What can hang from each mark:
Z: B G
R: B E S
G: T Y Z
B: R Y Z
Y: B G
S: R
T: W

Every row comes from one small tree of marks. The marks that hang from a mark follow it in brackets, in alphabetical order. Every link used is in the known rows. Which tree was each row made from?
Known rows:
G[T[W] Y[B] Z]: [-19   8  -2  19 -15  17 -12  15   3   7  -2  13   8   3   9   3  -9  -1
  46  14  10  21  -3   6]
Y[B[R]]: [ -9   1  -2   6  -8   9  14   7  10   8  -8   2   1  -9   1  -4   4  -2
 -10   3  -7  -6   0  15]
S[R[B]]: [  3  -9  -9   6   3 -41   9  18 -10  14  -5  19   9 -28   7   4  -2  -5
  -3  -3   5 -19   1 -16]
R[B[Y] E S]: [ 24   2  -2  12  14 -55  24 -10 -23   2  13  28   5  -6   8  12  17  -5
  -6   1   1 -17  -5  -9]
Y[B[Z] G[T[W]]]: [-13   1   4  23   3  -1 -18  13   6  28  -5   3  -1   5  11 -11  -5 -15
  44   7   2   3  -5  19]
G[T Z[B]]: [ -5   1  -7  15 -14   5 -20  -6  10   9   9  15   9  28  15  -1 -12   9
  21   5  -5   4  -3   9]
G[T Y[B[Z]]]: [ -6   0   9  12  -1  28 -13  10  17  34  -6  -1 -23  -3   8   0 -13  -1
  46   6  -8   8  -2  12]
R[B[Y[G[Z]]] S]: [  4   5   1  19  -1 -57 -15   3 -24   7  14  29  15   4  19   1  17 -17
   8  14   2 -18  -2 -12]
Z[B G[Y]]: [  9  -3  21   9 -22  15  -9  -5  16  26   1 -12  12   2  -6   9  -8   1
  12   7  -8   3   4   7]
B[R Y[G]]: [  2   2   6  15  -3 -28   4   5   0  -6  -5  10   2   9  -1   2  19  -8
  -1  10  -1 -12   2  20]
Y[G]: [ -2   0   5   4   4 -22 -12   4  -1   1  -3  -4   3   9   4  -6   8  -6
  10   6   5  -1   5   4]
S[R[E]]: [  4  -4  -8   8   8 -30  19  -3   1  -9   0  23   7 -11 -11   5   4   3
   0  -3   7 -12   0  -9]
G[Z]: [ -9   2  -2   6  -5   5 -13  -2  -1  -5   6  17   6  13   4  -3   1   0
   6   5   1   3   0 -10]
G[T Y[B[R[S]]]]: [ -7  -1   2   8 -25  -6  11   9   3  15 -10   5   4 -12  16   4   3 -12
  23   9  -3  -8  -1  16]
R[B[Z] S]: [ 12 -10   5   6   2 -25  -6   4 -15  33   2  17  -3 -16  14  -2   5 -20
   4   0  -5 -17  -1 -15]
B[Y[G[Z]]]: [ -5   9   3  18   1 -15 -20  -3  -2  -8  10  17   3  20   2  -1  10  -4
  10  15   1  -2  -1   2]
S[R]: [ -5  -3  -7   6  -5 -15   6   7   2   0  -3   9   8 -22  -6   2  -4  -2
  -5   0   2 -13  -2  -6]
S[R[B[Y[G[T]]]]]: [  3  -2  -9  21   9 -67   2  19  -8  12   1  27   8  -5  19   8   3  -7
  24   4   4 -26  -5   3]
G[Y]: [ 1 -2 10  0 -4  6 -3  7  3  4 -6 -6 -9 -5 -6  6  1  1 17  6  6 12  5  0]
G[T Y Z[B[R]]]: [ -3  -6   3  17 -29   4 -13  10  14   8  -6  21   7  25   9   6  -3   6
  32  11   2  10   5  16]
B[Y Z]: [ 10   3   8  13   7  14  -8  -6   7  14   6  10 -16  -1 -10   5   1  -3
   1   4 -12  -5  -8   9]
R[E]: [  8   1  -2   3  13 -16  15 -11  -1  -9   3  13  -2  10  -6   3   8   7
   4  -3   4   1   2  -2]
Y[B G]: [-10   6   4   6   7  -6 -10   4   7  13  -2 -11  -1  -1   5 -11   3  -5
  10  10  -4  -1   1   8]
S[R[B[Y[G] Z]]]: [  9  -7   4  24  15 -48  -9  18  -4  29  -1  25  -5 -18   2   1   6 -16
  10   7  -2 -24  -3  -4]

Write each row's tree:
[  2   9  -5  23 -12   5 -15 -11  12   6  16  22   6  29   9   7 -10  13
  14   9 -10   1 -10  18]
G[T Z[B[Y]]]
[  3  -6  12  16   5  14  12   4  18  19 -12  14 -24  -4 -12   0  10  -1
  21   7  -3   5   7  11]
G[Y[B[R[E] Z]]]
[ 10   2   4  12  15 -46  -4  11 -13  11   2  11   0   3  11   4  12  -6
   6   7   1  -9   1   2]
R[B[Y[G]]]
[ 20   1   3  20  -2 -15  23 -16  12  -4   5  18   2  15 -15  10  12  11
 -16   4  -6  -4  -2  25]
Z[B[R[E] Y]]
[  1   1  -3   9  -6 -19  30 -10  -2  -1   1  16   9  -9   2  -3  15  -7
 -10   3  -3 -15  -2   6]
Y[B[R[E S]]]
[ 14  -4   7  23   2 -17  -3   3  -1  38   9  28  -1   9  20  12  -3 -10
  24  -2 -16 -27  -7   4]
R[B[Y Z[G[T]]]]
[  2  -4   4  21  -5 -30  -6  -7   8  -6   2  26  14  36  -1  -7  17   4
   9  11   4   0  10  10]
Y[G[Z[B[R[E]]]]]
[ -5   1   6  15  -7 -10 -32  -3   7   8   6   3  12  24   3  -9   2   2
  13  13   0   5   4   4]
Y[G[Z[B]]]
[ -7   3  -6  21 -21   2 -16   2   3   5   7  18  23  22  10   0 -12   3
  26   5   6  12  -6  11]
G[T[W] Z[B]]
[  9  -5  -2   7  -7 -37  27 -10  -9 -13  -1  24  12   1  -1   3  21 -10
  -7   0   4 -16   2   0]
B[R[E S]]
[  7   1   3  24 -11 -26  -2  -1  12   8  -1  10   7  25   9   4   6  -1
  14   9  -6 -10  -2  38]
Z[B[R Y[G[T]]]]
[ -7   5   1   7  -4  17  -2   9  12  16  -5  -6 -10  -2  10   4 -10   5
  36   7  -1   8  -1  12]
G[T Y[B]]
[  2  -9  19  14 -12  16 -16   2  12  32  -2   8  -5  10   8   8  -8 -11
  45   2  -8  -8   2   5]
B[Z[G[T Y]]]
[  6 -12   5  20  -6 -14  13  -8  11  14  -1  34   7  28   9   5   9  -8
  27  -7  -9 -23   2  11]
B[R[E] Z[G[T]]]
[ -2   0   3  15 -19  11 -24   4  13  12   3  11   3  23   9   6 -12  11
  38  11   0  16   2   9]
G[T Y Z[B]]
[-18   2  -4  20  -9 -27 -22  12 -10  -7   1  22  23  28  17  -5   3  -9
  44   8  17   7   0   3]
Y[G[T[W] Z]]
[  7  -3  15  14 -23   8 -10  -3  17  28   2  -6  12  14   8  11 -13   4
  34   5  -8  -2   2  15]
Z[B G[T Y]]
[ -6  -4   6  18 -18 -17 -20   4   9   4  -3  12  15  24   5  -9   9  -3
   6  13   0   0   8  12]
Y[G[Z[B[R]]]]
[ 19  -5  -2   4  11 -54  21  -6 -22   5   6  22   9  -6  12   4  15  -7
   1  -3   7 -14   2 -18]
R[B E S]
[-10   0   3  16   8   1 -21   7  13  31  -3   0 -13  10  16 -12  -5  -7
  39   6  -9  -6  -2  16]
Y[B[Z] G[T]]
[  9  -1  -9  14   6 -40  12  12  -9  10   2  24   4 -26   1  12   0  -4
 -11   1   0 -21  -6  -7]
S[R[B[Y]]]
[ -4 -11   7  24 -24  -1   2  10   4  22  -6  25  20  11   8   3   0 -21
  27  -4  -2 -16  -4  15]
B[R Z[G[T[W]]]]
